What can hang from each mark
Q242: Q865
Q515: Q201
Q865: Q26 Q242
Q201: Q515 Q817 Q833 Q903
Q196: Q26 Q201 Q242 Q289
Q26: Q865
Q389: Q201
Q948: Q201

Known rows, with every way that one mark hangs from another
Q201{Q817 Q833}: [  6  -4   1  -1 -14   0 -31 -10   0  -9   6   7 -29  -1 -11  15 -23  -7
 -10 -12 -13]
Q948{Q201{Q515 Q903}}: [ 19   1  -2  -3 -10   0 -23  -7  -2  -4  -1  11 -46   5   2  12 -18  -7
  -4 -29 -13]
Q242{Q865{Q26}}: [  8 -10  -3   3 -15   6 -15 -10  -2  -5  11  10  -6  10   5  15  -6  -8
  -5 -22  13]
Q196{Q201{Q515 Q833 Q903}}: [ 17   0  -3 -11  -3   2 -19  -9  -8  -3   4  14 -23  -2   2  14  -7  11
  -1  -7 -13]
Q196{Q201{Q817 Q833}}: [  9   0   1  -7 -11  -8 -30  -9 -10  -4   5   9  -9   1  -8  24 -10  -8
  -7  -8 -11]
Q865{Q26 Q242}: [ 15   1  -1   4 -19  11 -15  -3  12   0  17   7  -5  15   1  23   2  -9
  -4 -11  13]
Q389{Q201{Q515 Q817 Q903}}: [ 10  -3  -4 -10  -8   3 -16 -12 -15  -7   2   9 -48   3   0   2 -26   4
  -4 -46 -14]
Q515{Q201{Q817 Q833}}: [  2  -6  -1  -5 -17  -2 -30 -12  -4  -7  10   5 -29   3  -8  23 -17   4
  -7   4 -15]
Q196{Q201{Q515 Q903} Q242}: [ 20   6   3 -12  -4  -3 -15  -7 -21   3   9  17   7   4  12  20   6   1
  -1  -8  -3]
Q196{Q26{Q865} Q201{Q817} Q242 Q289}: [ -6  12 -12   3  -3 -26 -35 -10 -50   5   9   4  70   3   5  18   5 -29
  -5  34   7]
Q389{Q201}: [ 12   1   8  -2 -21   1 -14  -9  -9   3   2   6 -12  16  -4  29 -11 -16
 -10 -23  -1]
Q196{Q26 Q242 Q289}: [  3   8  -3   1 -14 -11 -26  -7 -41   0   8   6  57  11   7  20   7 -25
  -8  16   9]
Q201{Q833 Q903}: [ 10  -5   2  -3 -10   4 -19 -10   3  -7   4  11 -31   2 -10   7 -15   2
  -8  -7 -12]
Q948{Q201}: [ 16   4   6   3 -21  -6 -27  -6   1   0   1   7 -20  12  -5  30 -13 -27
  -9 -15  -5]
Q196{Q26}: [  9   5   7   2 -14  -3 -16  -7 -20  -3   8   7   9  12  -4  17  -4 -22
  -9 -10   2]
Q389{Q201{Q817 Q833}}: [  7  -5  -4  -5 -18   1 -27 -11  -8  -7   1   4 -25   3 -11  20 -26  -6
  -9 -27 -14]
Q201{Q903}: [ 10   1   9  -2 -10   1 -12 -10  -5  -3   6  12 -31   8  -5   8 -10  -6
  -8 -13  -4]
Q389{Q201{Q515 Q817 Q833 Q903}}: [ 10  -9 -11 -11  -8   6 -23 -12 -10 -12   0   8 -50  -4  -5   1 -30  14
  -4 -40 -22]
Q196{Q201{Q515}}: [ 21   8   9  -6  -9  -2 -19  -6 -11   4   7  11  -7   8   8  29  -1  -9
  -4 -11  -2]
Q201{Q515 Q817 Q903}: [ 10  -2   0  -6  -3   3 -20 -10  -8 -10   6  11 -52  -2   0  -3 -24   2
  -4 -33 -14]
Q242{Q865}: [  9  -6   4   1 -12   0 -16 -13  -5  -5   8  11 -15   9  -1  15 -11 -14
  -8 -15   6]
Q201{Q515 Q817 Q833 Q903}: [ 10  -6  -6  -8  -3   6 -27 -11  -1 -14   4  11 -53  -8  -5  -5 -28  12
  -4 -25 -21]

Rows
[  5   9 -19   0   0 -15 -36  -8 -40   6   7   6  70  -2  12  21   7 -11
  -2  42   1]
Q196{Q26{Q865} Q201{Q515 Q833} Q242 Q289}
[  0  -5 -18  -4 -10 -15 -31 -11 -35  -2  11   8  49   4  17  18   8 -11
  -2  -1  16]
Q196{Q201{Q817} Q242{Q865{Q26}} Q289}
[  7  12  -3  -4 -11 -19 -27  -6 -51   6   8   7  77  12  11  31  19 -26
  -5  23  11]
Q196{Q26 Q201 Q242 Q289}
[  7   9  -4  10  -8  -2 -15  -8  -6   3  14   6  16  11  -7  13  -3 -25
  -5  21  10]
Q196{Q26{Q865{Q242}}}
[  7   1 -20 -10   3 -14 -20 -13 -59  -4   7  14  51   2  21   2  11  -4
   3   2  11]
Q196{Q26 Q201{Q515 Q903} Q242{Q865} Q289}
[ -2  11 -13   2   2 -19 -36 -10 -42   2   7   3  31   0   8   8  -7 -19
  -2  20   0]
Q196{Q26{Q865} Q201{Q515 Q817} Q289}
[  0  11 -17   3   2 -15 -17 -11 -31   6  11   7  41   9   1   5  11 -17
   0  43  14]
Q196{Q26{Q865{Q242}} Q201{Q903} Q289}
[  2  -6 -20 -13   0 -15 -23 -15 -46 -13   8  15  28  -6   0   2  -2  -1
   0 -11  -3]
Q196{Q26 Q201{Q817 Q833 Q903} Q242{Q865}}
[  5  -8 -14 -10  -5  -7 -18 -12 -27  -7  13  17  14   2  10   8   2   2
   1 -24   8]
Q196{Q201{Q817 Q903} Q242{Q865{Q26}}}
[ 18  -3  -9  -4 -10   3 -29  -8   5  -8  -3  10 -49  -2  -2  13 -23   3
  -3 -22 -20]
Q948{Q201{Q515 Q833 Q903}}
[  5  -8   0  -7 -13   3 -18 -12  -2  -5   8  10 -33   5  -6  16 -10  15
  -5  11 -14]
Q515{Q201{Q833 Q903}}
[ 15  -2 -15 -10  -4  -6 -24 -11 -39  -5   8  14  44  -1  11  20   5  -3
   1  -5   2]
Q196{Q26 Q201{Q515 Q833} Q242{Q865}}
[  4  -6  -2  -5  -8   0 -26 -12  -2 -12   5  10 -44  -5 -13   0 -25   4
  -7 -16 -18]
Q201{Q817 Q833 Q903}
[  2  13 -13   8  -4 -15 -24  -9 -28   9  12   3  56  12   2  20  13 -28
  -2  45  17]
Q196{Q26{Q865{Q242}} Q201 Q289}
[  9  13  -5   5  -6  -9 -15  -7 -15   8  14   8  37  13  -4  23  10 -25
  -2  26  13]
Q196{Q26{Q865{Q242}} Q201}
[  3   4 -12  -4  -7 -20 -24 -12 -56   1   8   9  78   9  13  22  16 -24
  -3  16  18]
Q196{Q26 Q201 Q242{Q865} Q289}
[  6  10 -10  -8  -5 -18 -35  -7 -57  -1   9   6  54   2  16  18   6 -17
  -1   2   2]
Q196{Q26 Q201{Q515 Q817} Q242 Q289}
[  0  10 -13  12  -7  -7 -24 -10 -17   4  12   2  36  11  -2   7   2 -27
  -5  39  15]
Q196{Q26{Q865{Q242}} Q289}
[  4  -6 -16  -6  -6 -11 -18 -12 -34   0  10  14  47   7  18  12  15  -1
   0   6  18]
Q196{Q201{Q903} Q242{Q865{Q26}} Q289}
[ 16  -4  -2  -6  -6   9 -20  -9   3  -8   3  12 -41  -3  -2   3 -19  12
  -4 -14 -16]
Q201{Q515 Q833 Q903}
[  0   6 -24   2   2 -12 -23 -11 -25   2   9   7  40   2  -4   3   7  -7
   0  49   6]
Q196{Q26{Q865{Q242}} Q201{Q833 Q903} Q289}
[ -1   9 -15   2  -5 -20 -35  -9 -40   7   6   5  80   3   3  25  11 -19
  -5  51   5]
Q196{Q26{Q865} Q201{Q833} Q242 Q289}
[  1   7  -5  -4  -4 -16 -19  -9 -45   1   5   8  34   9   3  10   9 -15
  -4  13   6]
Q196{Q26 Q201{Q903} Q289}
[ 12  10 -14  -1   5  -3 -10  -8 -19   4  13  12   9   5   4   5   4  -6
   4  15   5]
Q196{Q26{Q865{Q242}} Q201{Q515 Q903}}
